Every row comes from one small tree of marks. The marks that hang from a mark follow it in brackets, in alphabetical order. Every link used is in the known rows. Which tree was each row made from?
Known rows:
sika{gake{fote muborog{tesov} pode{nufaret}} reme}: -.05 -.01 .59 .22 -.31 .24 -.29 -.20 .01 -.04 -.10 .07 .04 .00 -.19 -.20
 .11 -.08 .18 .16 .05 .08
bebig{gake{fote muborog pode sika} nufaret}: -.31 -.18 -.21 .06 -.20 .05 -.05 -.18 .14 -.13 -.07 -.18 .08 -.06 .24
 .11 .15 .15 .20 -.20 .07 .35
gake{muborog{tesov} pode{nufaret}}: -.06 -.16 .02 .05 -.15 .28 -.09 -.04 -.04 -.10 -.03 -.30 .10 .00 -.14
 -.15 .03 .16 .19 .10 .00 .19
bebig{gake{fote muborog sika}}: -.38 .00 -.12 .18 -.16 -.02 -.06 .07 .14 -.15 -.11 -.07 .04 -.02 .10 .04
 .11 .12 -.04 -.04 .06 .19
gake{muborog sika{reme}}: -.26 -.16 .12 .26 -.22 .10 -.20 -.15 -.02 -.16 -.13 -.14 .03 -.07 -.04
 .03 .08 .09 -.04 .05 .12 .09
geduna{gake{fote{reme} muborog pode{nufaret}}}: -.10 .04 -.13 -.11 -.14 .15 .06 .09 .00 -.03 -.08 -.08 .04 .09 -.13 -.20
 .07 .20 .10 .14 .05 .08
gake{fote pode{nufaret{rozo}} sika}: -.32 -.21 -.06 -.12 .02 .06 -.01 -.06 .02 -.10 .10 -.13 .03 -.09 -.01
 .17 -.06 .22 .25 -.06 .08 .06
fote{gake{muborog pode sika} reme}: -.22 .10 .02 -.34 -.32 .01 .26 -.22 .08 -.10 -.19 -.09 -.06 .01 -.46
 -.16 -.11 .02 .17 -.02 .11 -.12
sika{gake{pode}}: -.08 -.05 .13 .02 -.18 .19 .01 .05 .08 -.18 -.12 -.01 .02 -.02 -.32 -.41
 .00 .07 .06 .27 .06 .08
bebig{gake{fote{reme}} nufaret{pode rozo}}: -.36 -.03 -.32 -.28 -.40 -.19 .28 -.15 .22 .05 -.05 .13 .06 -.05 -.06
 -.33 .09 .27 .23 -.04 .00 .42
sika{gake{pode} reme}: -.02 .00 .43 .09 -.29 .23 -.12 -.12 .04 -.15 -.17 .10 .01 -.02 -.30 -.46
 .05 -.06 .06 .31 .08 .06
fote{reme{sika{gake{muborog{tesov} pode{nufaret}}}}}: -.28 -.14 .09 -.08 -.37 .12 .16 .05 .12 -.08 -.12 .03 .00 .04 -.29 -.22
 -.02 .01 .13 .27 .05 .01
bebig{gake{fote muborog sika{reme}} nufaret{pode}}: -.33 -.12 -.13 .11 -.42 -.09 -.11 -.28 .14 -.06 -.03 .00 .07 -.08 .19
 -.01 .19 .18 .14 -.21 .07 .40
reme{sika{gake{muborog pode{nufaret{rozo}}}}}: -.30 -.30 .13 .08 -.17 .13 -.05 -.04 -.01 -.11 -.03 -.09 .02 -.02 -.11
 .06 .02 .05 .09 .25 .07 .09
fote{gake{pode}}: -.18 .03 -.05 -.27 -.20 .08 .22 -.01 .09 -.16 -.17 -.05 -.02 .02 -.47
 -.41 -.09 .07 .08 .22 .04 .01
reme{sika{gake{fote muborog{tesov} pode}}}: -.28 -.29 .23 .13 -.19 .09 -.03 -.10 .04 -.09 -.03 -.06 .01 .00 -.14 .17
 .07 .07 .09 .16 .07 .03
gake{fote pode sika{reme}}: -.19 -.15 .19 -.02 -.08 .07 -.04 -.25 .02 -.15 .00 -.06 .00 -.09 -.07
 .13 .02 .17 .16 -.08 .13 -.04
bebig{gake{fote muborog{tesov} pode sika{reme}}}: -.25 -.04 .09 .10 -.16 .05 -.11 -.18 .08 -.08 -.06 -.11 .06 .00 .10 .15
 .13 .08 .10 -.13 .07 .21
sika{reme}: -.18 -.05 .14 .10 -.30 .15 -.01 .06 .07 -.16 -.20 .09 .03 -.02 -.25 -.52
 .06 .06 -.05 .38 .04 .10
bebig{gake}: -.31 .03 -.25 .04 -.21 .07 .10 .29 .20 -.20 -.19 .01 .06 .03 -.07 -.45
 .06 .10 -.09 .27 .01 .27
geduna{gake{fote{reme} muborog pode sika}}: -.16 -.04 -.14 -.11 -.09 .05 .06 -.08 .00 -.03 -.05 -.12 .02 .06 -.08
 .08 .08 .24 .07 -.03 .12 .04
sika{gake{fote muborog pode{nufaret}} reme}: -.02 .05 .57 .22 -.29 .24 -.29 -.18 -.01 -.11 -.12 .06 .02 -.03 -.17
 -.24 .09 -.07 .15 .17 .07 .02
nufaret{pode{gake{fote sika{reme}}} rozo}: -.29 -.12 -.09 -.16 -.15 -.19 .08 -.24 -.02 .01 .09 .10 .02 -.05 -.19
 -.17 -.05 .38 .04 .10 .08 .22

Which tree is each row?
-.21 -.08 .05 -.18 -.19 .13 .18 .04 .08 -.13 -.01 -.02 .01 -.02 -.19
 -.14 -.07 .15 .26 .13 .04 -.07 -> gake{fote{reme{sika}} pode{nufaret}}
.01 .07 .59 .19 -.28 .19 -.21 -.28 -.01 -.10 -.15 .06 .01 -.03 -.23 -.20
 .11 -.02 .12 .12 .09 -.01 -> sika{gake{fote muborog pode} reme}
-.31 -.07 -.32 -.05 -.40 -.08 .11 -.02 .23 -.09 -.05 .07 .08 -.05 .02
 -.36 .13 .24 .12 -.01 .00 .42 -> bebig{gake{fote} nufaret{pode}}
-.33 -.23 .02 .30 -.13 .15 -.22 .02 .02 -.18 -.12 -.04 .05 .07 .02 -.12
 .04 .09 -.13 .29 .07 .21 -> pode{gake{muborog{tesov} sika{reme}}}
-.18 -.15 -.12 -.03 -.08 .16 -.14 -.06 -.10 -.02 -.02 -.16 .05 .05 .04
 .00 .09 .14 .05 .12 .11 .21 -> geduna{gake{muborog pode{nufaret{rozo}} sika{reme}}}
-.54 -.22 -.35 -.07 -.19 -.10 .10 -.03 .22 -.03 -.07 .03 .06 -.05 .17
 -.01 .12 .16 .15 -.02 .03 .45 -> bebig{gake{fote sika} nufaret{rozo}}
-.26 -.04 .11 -.15 -.21 .08 -.04 -.22 -.03 -.09 -.10 -.12 -.02 -.02 -.25
 -.06 -.05 -.02 .16 .05 .08 .05 -> fote{gake{muborog pode{nufaret{rozo}} sika{reme}}}
-.11 -.10 .22 -.09 -.20 .07 .14 -.30 .01 .00 -.04 -.17 .03 .01 -.23 .19
 .05 .21 .27 -.10 .05 -.05 -> gake{fote{reme{sika}} muborog{tesov} pode}
-.22 .02 -.07 -.24 -.22 .13 .15 .10 .09 -.17 -.14 -.04 -.01 .02 -.41
 -.46 -.10 .02 .11 .26 .02 .04 -> fote{gake{pode{nufaret}}}
-.22 -.07 .16 -.12 -.25 .06 -.01 -.29 .02 -.06 -.12 -.12 -.01 .01 -.32
 -.01 .00 -.01 .13 .01 .08 .04 -> fote{gake{muborog{tesov} pode sika{reme}}}
-.03 -.05 .51 .21 -.34 .29 -.29 -.16 -.01 -.07 -.13 .01 .05 .01 -.21
 -.31 .10 -.11 .13 .25 .05 .14 -> sika{gake{muborog{tesov} pode{nufaret}} reme}
-.18 -.10 -.03 .05 -.09 .14 -.17 -.05 -.05 -.04 -.01 -.10 .04 .05 .06
 .07 .11 .15 .06 .05 .10 .12 -> geduna{gake{fote muborog pode{nufaret} sika{reme}}}
-.17 -.20 -.22 -.03 -.06 .13 -.04 -.04 -.03 -.01 -.02 -.22 .06 .08 -.05
 .07 .11 .22 .01 .06 .09 .22 -> geduna{gake{muborog{tesov} pode sika}}
-.47 -.26 -.27 .24 -.09 .22 -.20 .45 .09 -.30 -.05 .01 .06 .06 .10 -.37
 -.09 .06 -.10 .47 .03 .24 -> pode{gake{sika} nufaret}
-.26 -.03 .11 -.34 -.38 .02 .32 -.23 .08 -.02 -.17 -.06 -.05 .07 -.49
 -.08 -.06 -.02 .21 .10 .06 -.09 -> fote{gake{muborog{tesov} pode} reme{sika}}
-.28 -.09 -.25 -.24 -.06 .05 .11 .09 .04 .01 .00 -.01 .02 .06 -.07 -.05
 .01 .20 .12 .10 .08 .11 -> geduna{gake{fote{reme} pode{nufaret{rozo}} sika}}
-.14 -.08 -.07 -.13 -.14 .08 .12 -.07 .01 .06 -.06 -.08 .04 .12 -.16 .02
 .12 .22 .10 .09 .06 .08 -> geduna{gake{fote{reme{sika}} muborog{tesov} pode}}
-.48 -.15 -.13 .01 -.10 .09 .03 .32 .09 -.12 -.05 .15 .04 .08 -.03 -.33
 -.10 .11 .05 .47 -.01 .17 -> pode{gake{fote{reme{sika}}} nufaret{rozo}}
-.35 -.09 -.05 .19 -.11 .05 -.05 .07 .07 -.21 -.13 .00 .01 .05 -.03 -.09
 -.02 .17 -.07 .18 .09 .05 -> pode{gake{fote{reme} muborog sika}}
-.37 -.11 -.08 .19 -.03 .14 -.15 .24 .01 -.13 -.06 .01 .07 .06 .04 -.27
 -.05 .16 .01 .38 -.01 .23 -> pode{gake{fote muborog} nufaret{rozo}}
-.12 .07 .54 .30 -.35 .13 -.23 -.13 .06 -.09 -.20 .16 .01 -.02 -.24 -.29
 .13 -.05 .02 .23 .07 .02 -> sika{gake{fote muborog} reme}
-.24 -.19 -.34 -.09 -.05 .17 -.02 .20 .01 -.11 -.01 -.11 .04 .06 -.01
 -.16 .03 .17 .00 .21 .09 .20 -> geduna{gake{pode{nufaret} sika}}
-.24 -.15 -.34 -.08 -.26 .13 .12 .04 .19 -.18 -.14 -.10 .09 -.02 .07
 -.38 .11 .13 .14 .11 .01 .43 -> bebig{gake{pode} nufaret}
-.45 -.18 -.07 .25 -.16 .16 -.21 .25 .10 -.16 -.04 .02 .06 .09 .08 -.12
 -.04 .06 .02 .27 .02 .17 -> pode{gake{fote{reme} muborog{tesov} sika} nufaret}
-.12 -.11 .13 -.03 -.06 .14 -.05 -.18 -.04 .03 .04 -.22 .09 -.02 -.12
 .09 .04 .24 .30 -.04 -.01 .14 -> gake{fote muborog{tesov} pode{nufaret{rozo}}}
-.30 -.15 -.22 .02 -.16 .08 -.03 .16 .06 -.07 -.11 .04 .02 .07 -.07 -.22
 .10 .13 -.13 .29 .09 .19 -> geduna{gake{sika{reme}}}
-.33 -.08 -.22 .14 -.31 .04 .01 .02 .20 -.12 -.18 -.04 .09 -.02 .13 -.21
 .18 .14 .10 .02 .00 .39 -> bebig{gake{fote muborog} nufaret}
-.12 -.03 -.20 -.14 -.04 .10 .12 .12 .04 -.06 -.06 -.03 .04 .08 -.17
 -.23 .07 .27 .02 .20 .05 .11 -> geduna{gake{fote pode}}
-.46 -.19 -.04 .29 -.12 .19 -.27 .33 .09 -.25 -.04 .13 .04 .05 .13 -.27
 -.05 .03 -.05 .40 .04 .17 -> pode{gake{fote sika{reme}} nufaret}
-.06 .00 -.12 -.04 -.05 .12 .03 .00 -.03 -.04 -.07 -.13 .05 .07 -.12
 -.10 .11 .28 .03 .10 .07 .10 -> geduna{gake{fote muborog pode}}
-.22 -.22 .04 .01 -.14 .23 -.15 -.04 -.01 -.21 .00 -.13 .04 -.07 -.01
 -.10 -.03 .06 .14 .11 .10 .10 -> gake{pode{nufaret} sika{reme}}
